What can hang from each mark:
B: F H S
U: N S
F: B E V
V: S
S: E U V
H: B E Q V
N: Q U
E: F S
Q: H N

Each row was made from one small tree. The marks that hang from a mark follow it in brackets, in alphabetical order. Every link used is in the known rows. Write each row's tree.
In the rows, 128 means zero.
Known rows:
B{H{Q} S{E V}}: [128 121 143 126 137 129 123 140  97 195 132 106 114 122  92 128 133 135
 107 131 154 126 129 141 136 122 173 132 117 139 153 118 135 128 124 121
  95 167 135 130 131  49 126 146 132 117 158 121 137 113 126 147  98 165
 139 155 133 128 109 149  66 106 124]
S{E U V}: [134 120 129 127 133 122 133 132 117 174 130 111 129 121 102 168 140 146
  94 126 150 134 137 127 129 137 166 148 130 130 149 103 132 133 133 129
 109 153 154 125 111  79 120 140 135 124 197 146 143 125 125 158  77 182
 140 144 121 115 106 145  88 140 134]
U{N{Q} S}: [122  96 107 134 139 139 147 123 124 128 131 126 143 124 131 108 119 113
  96 129 145 135 120 143 127 122 163 159 125 130 164 116 128 137 141 117
 129 143 148 119 157 126 137 135 130 125 118 122 134 122 147 127 125 117
 115 117 138  87 108 137 107 145 127]
V{S{E{F} U}}: [130 140 129 135 131 120 118 131 128 183 111 108 139 136 104 136 137 153
  86 142 136 133 140 127 135 129 154 104 145 131  93 127 128 132 130 123
 109 155 151 111 122  98 119 133 132 121 168 132 139 140 112 115  83 132
 134 131 129 122 112 138 115 112 132]
Q{H{B E{F} V{S{U}}} N}: [121 131 118 126 121 160  95 128 148 221 102 115 110 102  73 135 130 134
 134 167 148 118 128 133 119 126 182 105 110  97  52 128 142 148 120 131
 118 164 137 117 158  94 123 127 130 119 148  94 156  85 117 129 103 145
 136 110 128 160 108 130 146 112 125]
B{S}: [122 131 134 126 131 127 129 128 126 140 129 123 130 125 109 109 126 124
 123 133 137 128 113 139 131 127 134 131 119 122 128 132 128 128 137 125
 120 142 120 126 138 104 124 133 127 118 129 124 132 131 124 135 127 127
 132 136 133 119 131 135 107 115 126]
S{E U{N{Q{H}}} V}: [130  85 117 133 137 120 146 124 123 177 136 112 122 115  99 135 136 140
  90 126 141 144 125 135 131 131 190 172 139 122 177  94 129 142 141 122
 122 159 169 123 140  69 127 144 136 118 184 149 141 111 134 154  82 181
 133 132 129 109  86 153  84 135 133]
F{B{H} E V{S}}: [128 177 128 106 137 119 109 129 133 189 124 101 120 114 155  85 127  94
 147 138 126 136 141 127 145 107 120  81 104 118 141 109 136 128 131 117
  93 137 116 136 112 124 104 142 135  93 146 109 122 116 103 134  83  98
 113 117 136 143 114 184 121  82 122]
V{S{E U{N}}}: [129 133 116 133 138 118 146 125 133 171 119 109 139 133 125 136 129 132
  87 132 143 138 127 139 131 138 165 125 123 110 122 105 129 139 141 119
 114 152 152 116 129 107 118 136 133 121 159 138 139 125 120 133  82 150
 128 135 136 100 108 150 117 117 133]
S{E{F} V}: [125 115 133 122 133 123 118 135 112 163 131 117 119 123  98 151 140 164
  94 131 126 132 148 126 132 122 155 131 145 156 141 116 132 136 124 131
 111 143 138 120 125  92 130 135 131 127 169 136 135 133 124 126  98 133
 135 139 124 122 106 138  96 132 129]
V{S{E{F{B{H}}} U}}: [135 157 114 132 135 120 107 135 123 196 109 101 139 129 118 128 139 144
  97 146 133 135 144 129 141 120 149 103 146 124 104 125 130 129 124 118
 102 156 147 117 119  87 109 139 134 105 174 124 134 144 108 125  75 134
 133 137 129 120 104 152 113  89 130]
V{S}: [123 140 138 130 127 117 129 126 138 149 126 126 129 135 126 121 124 120
 123 131 139 132 125 124 134 126 135  93 122 136  88 123 126 129 134 124
 121 136 129 129 123 137 124 129 129 130 127 122 136 123 115 116 121 106
 122 128 137 131 132 135 135 111 127]
N{Q{H} U{S{E{F} V}}}: [132  62 111 135 134 125 116 128 130 181 134 124 123 117  83 122 147 136
  90 132 134 142 125 115 133 114 188 130 168 142 147 124 125 138 134 126
 127 173 171 134 159  87 127 136 134 135 169 131 154 110 132 120 120 123
 129 110 138 123  93 132  75 110 124]
U{N S{E{F} V}}: [119  91 103 119 153 137 144 131 110 155 129 114 139 117 104 141 126 146
  71 135 143 136 143 143 127 120 177 154 134 150 159 103 136 151 142 123
 119 152 140 115 148  97 130 137 132 123 154 135 145 130 139 126  98 137
 122 138 127  66  93 147  89 151 130]
S{E{F{B{H}}} U{N{Q}} V}: [135 120 104 133 139 131 117 133 103 192 127 102 133 113 112 137 143 153
  72 134 134 142 147 139 140 122 175 173 151 137 183 105 133 138 130 117
  99 160 161 116 136  55 122 152 136 104 189 132 128 139 132 145  68 162
 138 134 125  97  75 167  74 128 130]
B{F{E V} H{Q} S}: [111 148 142 108 142 142 108 134 112 220 113  94 119 115 121  79 126  95
 134 148 147 119 127 146 139 105 140 102 105 139 164 137 136 128 117 116
  84 154 118 131 126  50 119 147 133  96 125  99 127 110 121 125  97 113
 131 136 142 144 118 176  68  80 122]
F{B{H{Q}} V}: [137 160 126 121 136 140 103 136 106 165 134 113 112 116 144 114 127 111
 125 137 136 128 155 120 136 103 121 125 110 129 147 118 140 127 128 118
  91 128 112 134 126 104 119 139 134 104 132 108 117 110 122 136 106 148
 117 125 118 147 109 155 124 115 121]
E{F S}: [131 127 111 133 135 133 103 137 119 125 121 126 143 129  97 120 137 175
 104 146 103 123 146 128 133 112 125 110 157 145  85 150 130 134 125 125
 128 139 120 113 145 100 125 127 125 125 147 141 130 149 120 110 121 103
 138 116 117 125 118 124 115 143 126]
N{Q{H{E{F{B}}}} U{S{V}}}: [135  87 102 128 126 145 110 128 133 188 125 117 131 105  98  98 143 115
 103 143 135 139 119 108 134 118 180 134 150 127 140 125 131 139 131 126
 122 172 158 142 167 103 127 139 135 126 156 114 155 107 134 135 123 129
 125  96 137 124  91 138  92 107 117]
B{F H{Q{N}} S{E U V}}: [113 127 132 124 144 126 114 136 106 243 117  93 122 108  83 155 141 126
 110 145 169 124 124 154 133 120 179 147 124 131 132 127 134 135 130 119
  92 185 145 129 127   4 118 149 134 107 176 118 142 110 121 155  79 155
 156 163 135 115 108 173  45  95 127]
N{Q U}: [142 108 125 145 119 129 113 124 136 143 137 137 126 132 128 124 144 122
 108 118 126 137 117 113 133 132 144 132 149 123 146 137 120 122 126 125
 124 148 160 135 144 121 130 135 130 141 131 123 132 116 134 123 139 114
 135 101 141 144 119 124 106 118 123]
U{N}: [127 116 111 127 138 133 146 123 127 120 130 127 132 125 139 122 120 122
 113 126 125 134 126 140 126 131 137 152 121 123 151 117 129 140 137 123
 133 128 127 124 145 126 130 131 128 125 114 133 127 125 137 126 128 136
 124 127 130  98 117 139 130 139 129]
H{V}: [122 129 132 125 124 151 115 133 124 145 125 134 124 123 110 133 124 144
 125 131 135 119 135 130 120 126 134 120 106 131 126 121 135 131 117 127
 117 123 122 125 131 113 128 127 126 128 137 114 136 100 133 125 127 138
 121 129 125 157 126 124 133 140 129]
N{Q U{S{E V}}}: [138  87 120 137 130 127 124 129 124 170 142 127 130 124 107 145 145 128
  82 119 149 139 122 116 132 127 183 139 146 133 163 115 125 129 135 125
 113 170 172 135 142 103 129 141 134 141 169 126 150 109 135 141 112 131
 131 114 142 116 103 134  70 128 124]
B{F H S{E U{N} V}}: [114 121 107 120 155 124 137 129 113 221 114  95 132 111  96 133 133 115
  99 141 159 132 117 161 134 119 181 147 127 136 178 111 130 140 129 116
  98 175 149 125 130  13 115 152 133 102 182 125 145 136 128 147  80 157
 147 169 143  80 101 180  46  90 132]
B{H{E{F}}}: [131 140 111 126 130 144 113 137 115 162  99 110 123 120 120 110 130 126
 136 146 115 118 130 136 131 124 145 108 138 140 137 144 132 127 101 128
 119 150 137 121 141  99 132 133 127 123 138 111 130 143 132 111 125 118
 135 128 136 134 117 138 121  97 124]
F{B{H S{U}} E V}: [133 170 119 106 142 133 110 130 124 197 120  92 132 104 136  85 131  98
 134 143 136 132 130 140 142 114 127 129 105  98 175 120 138 128 137 117
  90 150 120 131 117  75  98 147 136  79 168 118 124 127 111 161  73 143
 130 126 125 126 107 188  88  92 125]

Write each row's tree:
[126 108 131 132 117 129 125 126 134 156 120 119 117 117 113  85 131 119
 143 137 119 128 109 127 129 127 163 124 134 116 146 130 126 127 117 127
 133 148 148 129 154 122 140 131 130 124 133 119 133 107 135 133 129 129
 124 106 143 157 113 125 124 103 123] -> N{Q{H{E}}}
[115 110 145 134 117 129 113 125 141 168 128 134 110 124  98  93 125 133
 132 134 136 130 119 124 130 118 159  97 125 134 109 119 125 129 123 122
 123 138 140 129 146 113 132 130 129 126 137 112 139  87 125 114 128 113
 113 113 142 180 118 127 130 108 126] -> N{Q{H{V{S}}}}
[140 145 121 122 124 158  91 135 116 186 122 109 118 107 124 135 143 130
 107 148 116 125 150 111 126 126 136 139 116 108 106 137 144 141 130 126
  97 157 123 129 157 113 126 135 132 119 123 106 127  90 126 130 111 129
 137  89 119 147 102 149 129 123 115] -> H{E{F{B V}} Q{N{U}}}
[129 142 122 116 139 117 117 135 112 182 136 106 123 111 114 123 136 126
 120 133 138 134 127 142 139 115 153 138 119 120 163 108 134 129 134 121
  98 154 122 134 126  71 112 146 133  99 172 121 133 130 117 166  91 150
 134 152 132 112 107 164  83  92 124] -> F{B{H S{E V}}}
[127  94 107 124 141 119 126 126 135 163 140 126 125 111 105 177 145 124
 113 125 142 136 123 129 121 131 163 146 129 114 117 115 130 140 151 131
 127 168 148 137 143 108 118 132 132 137 162 135 150 102 125 149 116 124
 141 124 131  96 114 150  91 130 125] -> Q{N{U{S{E V}}}}
[123 118 127 126 113 153  97 132 128 179 115 118 119 109 102  83 133 145
 127 150 114 123 129 126 127 116 158 125 128 119 140 129 135 134 111 123
 116 140 132 123 162 105 135 132 129 110 140 102 134  96 135 128 118 129
 119 101 133 176 101 128 132 109 121] -> N{Q{H{E{F{B}} V}}}
[131 140 105 109 143 133 131 128 124 196 123  92 146 104 134  98 130 104
 123 135 146 138 118 152 143 129 151 157 108 101 183 107 137 140 140 116
 106 158 131 134 129  62 103 155 135  87 164 128 134 129 121 174  74 160
 136 139 129  89  96 193  74 103 127] -> F{B{H S{U{N} V}} E}
[113 123 128 121 134 132 123 117 148 202 126 114 109 115 129  78 121  92
 120 145 144 140 121 135 137 108 174 108 115 121 156 109 131 143 131 119
 110 143 142 125 146 111 129 141 134 109 110 103 133  99 125 121 100 105
 115 106 151 135 101 160 111  99 124] -> U{N{Q{H{B{F{E V{S}}}}}}}
[118  90 115 129 140 137 150 124 118 141 142 128 135 117 117 122 120 115
  89 124 159 139 122 139 130 122 175 162 122 147 169 102 130 140 145 120
 122 149 148 127 150 112 138 141 132 130 137 126 142 117 146 136 118 127
 117 124 135  82 103 147  90 158 126] -> U{N{Q} S{V}}
[140 118 116 137 132 135 112 132 121 164 127 124 118 123 127 147 139 114
 138 129 135 125 128 128 129 129 138 134 132 118 111 144 130 129 126 124
 125 157 143 138 144  93 122 134 129 135 119 120 129 102 128 126 136 128
 142 122 130 140 121 142 112 110 122] -> B{H{Q{N{U}}}}
[134 116 119 134 112 151  91 128 142 201 116 123 122 115 100  88 141 132
 113 145 118 132 122 108 133 122 167  98 135 114 107 132 130 136 117 121
 114 161 148 134 168 108 126 134 131 123 143  99 149  85 125 115 123 115
 123  88 146 178 100 132 128  85 118] -> N{Q{H{E{F{B}} V{S}}} U}
[138 144 102 130 131 160 108 143 116 177 100 113 138 114  97 125 131 144
 130 150 129 107 131 138 123 125 159 104 110 120 117 135 139 129 102 123
 111 162 136 119 142  64 119 136 128 119 181 116 147 115 131 144 104 164
 139 124 129 153 113 139 110 123 127] -> B{H{E{S{U}} V}}
[135 105 105 124 120 164  99 126 153 196 119 130 100  98  90 148 138 112
 151 149 135 120 114 125 111 132 180 127 105  77  99 127 140 145 120 137
 130 162 138 134 169 108 123 126 128 133 134  95 157  65 129 149 132 158
 141 100 134 164 111 124 138 109 121] -> Q{H{B E V} N{U}}
[136 124 113 132 136 128 122 135 121 146 132 122 145 121  92 149 136 155
 102 134 140 129 136 122 133 123 148 132 135 136  97 122 132 134 137 127
 121 154 136 128 125  77 117 138 131 128 190 153 145 133 120 155  96 160
 143 129 113 115 113 142  94 161 130] -> E{S{U V}}
[138  98 113 143 127 137 120 125 133 145 133 135 140 128 121 121 138 116
  98 123 142 135 115 116 131 127 158 135 146 126 143 136 122 125 134 123
 126 158 163 135 149 123 129 134 132 140 132 118 143 117 137 125 138 112
 126 103 141 121 116 125  96 123 123] -> N{Q U{S}}
[134 158 112 117 125 157 105 137 119 175 112 113 127 109 130 116 127 121
 143 143 125 117 133 134 126 123 141 119 100 109 148 121 141 129 106 123
 105 136 119 131 136 104 120 137 129 107 147  95 133 108 130 149 111 153
 124 127 132 153 112 146 133 102 123] -> F{B{H{E V}}}
[110 126 119 119 142 139 132 120 130 208 109  99 121 104  99  79 124  96
 109 154 146 132 105 144 129 114 174 143 114 114 169 120 131 142 136 117
 101 166 140 122 158  52 126 145 133  97 150 113 140 112 133 134  98 141
 130 123 146 117 102 169  82  93 126] -> B{F{V} S{U{N{Q{H{E}}}}}}
[144 144  98 131 134 140 119 139 119 163 103 107 143 118 110 119 133 130
 133 147 124 115 124 136 130 125 154 113 129 117 121 141 132 126 110 124
 121 166 143 122 138  78 119 137 131 121 172 130 140 139 126 146 106 154
 142 126 132 127 114 142 107 115 126] -> B{H{E{S{U}}}}
[122 110 112 128 128 162 116 122 140 211 111 112 133 110 112 103 128 117
 110 147 154 128 122 144 127 127 181 150 119 101 169 117 135 144 118 120
 116 147 157 119 145  72 125 142 133 106 136 105 141  97 139 144  90 164
 131 114 137 137  95 145  99 125 130] -> S{U{N{Q{H{B{F{E}} V}}}}}
[114 135 134 125 137 140 113 135 113 201 112 107 127 124 109  99 126 107
 126 147 156 118 119 146 136 112 146 117 124 142 135 147 130 126 116 117
 101 154 125 132 136  49 126 141 130 111 116 100 131 122 128 123 124 122
 138 151 143 130 125 148  78  83 123] -> B{F H{Q} S}
[107 149 138 114 142 129 117 126 127 177 125 115 116 116 109 104 125 108
 120 143 144 128 122 137 131 104 131 114 113 142 140 128 130 132 134 121
  96 140 111 128 129  79 122 137 129 107 135 109 132 126 120 121 116 101
 130 138 139 125 128 157  91 100 126] -> B{F{V} S}
[130 127 126 140 131 116 140 124 131 176 122 112 138 135 123 125 131 134
  81 129 143 140 126 136 134 136 175 130 131 115 136 107 125 132 138 116
 110 157 165 114 133 104 125 139 134 121 158 130 136 121 124 133  82 138
 128 124 141 112 105 147 109 118 132] -> V{S{E U{N{Q}}}}
[135 138 107 115 146 135 127 129 128 150 125 106 142 115 129 107 129 133
 108 139 116 131 140 135 132 121 135 129 113 108 148 116 137 142 142 120
 113 144 129 118 132  93 111 140 134 106 165 150 130 120 121 144  78 141
 131 105 119 115 102 170 103 151 130] -> F{E{S{U{N}}} V}
[131 117 120 132 143 146 140 134 101 189 124 106 132 117 100 125 123 116
  96 133 171 130 123 145 137 129 169 162 112 136 150 117 135 138 137 116
 102 167 141 130 141  36 122 151 133 116 152 128 141 119 134 144 101 184
 140 152 125  99 101 161  70 129 126] -> B{H{Q} S{U{N} V}}
[114 132 126 127 136 132 108 133 120 189 116 112 120 118 126 138 132 112
 148 143 143 119 131 144 130 115 137 124 128 138 113 146 131 130 116 121
 116 148 130 132 132  73 129 135 129 119 113 106 124 111 128 121 126 106
 141 140 137 138 126 153 101  98 124] -> B{F H{Q{N}}}
[137 104 113 133 125 151 138 124 131 191 125 115 119 107 101 128 129 111
 100 138 162 137 118 128 130 136 202 166 120 115 162 101 135 144 129 128
 118 162 164 127 151  86 135 146 136 124 160 121 149 107 141 159  94 193
 135 116 131 113  88 141 100 142 127] -> S{U{N{Q{H{B E}}}} V}
[131 136 136 126 135 150  89 131 124 232 137 113 101 114  97 156 143 114
  93 149 165 126 135 129 126 116 175 138 108  98 122 130 140 139 134 126
  80 170 133 127 147  66 122 140 134 118 120  90 139  84 120 147  97 146
 150 121 135 137 108 142  79 107 120] -> H{B{F{V} S{E}} Q{N{U}}}
[136 109 117 139 121 132 118 130 134 160 115 115 133 116  97  93 136 139
 126 147 120 125 113 128 130 125 170 127 143 109 123 136 128 129 123 125
 132 163 154 123 156  92 130 134 132 120 163 135 141 115 130 147 110 149
 134 102 134 151 106 128 109 117 125] -> N{Q{H{E{S{U}}}}}
[122 143 139 123 125 158 101 129 129 235 116  99 135 112 105 133 136 112
 114 157 179 118 123 149 131 132 167 152 104  88 111 141 141 138 131 125
  96 166 136 123 135  63 120 143 134 104 111  94 136 100 123 164  84 154
 155 124 129 125 114 147  77 120 124] -> H{B{F{E} S{U}} Q{N}}
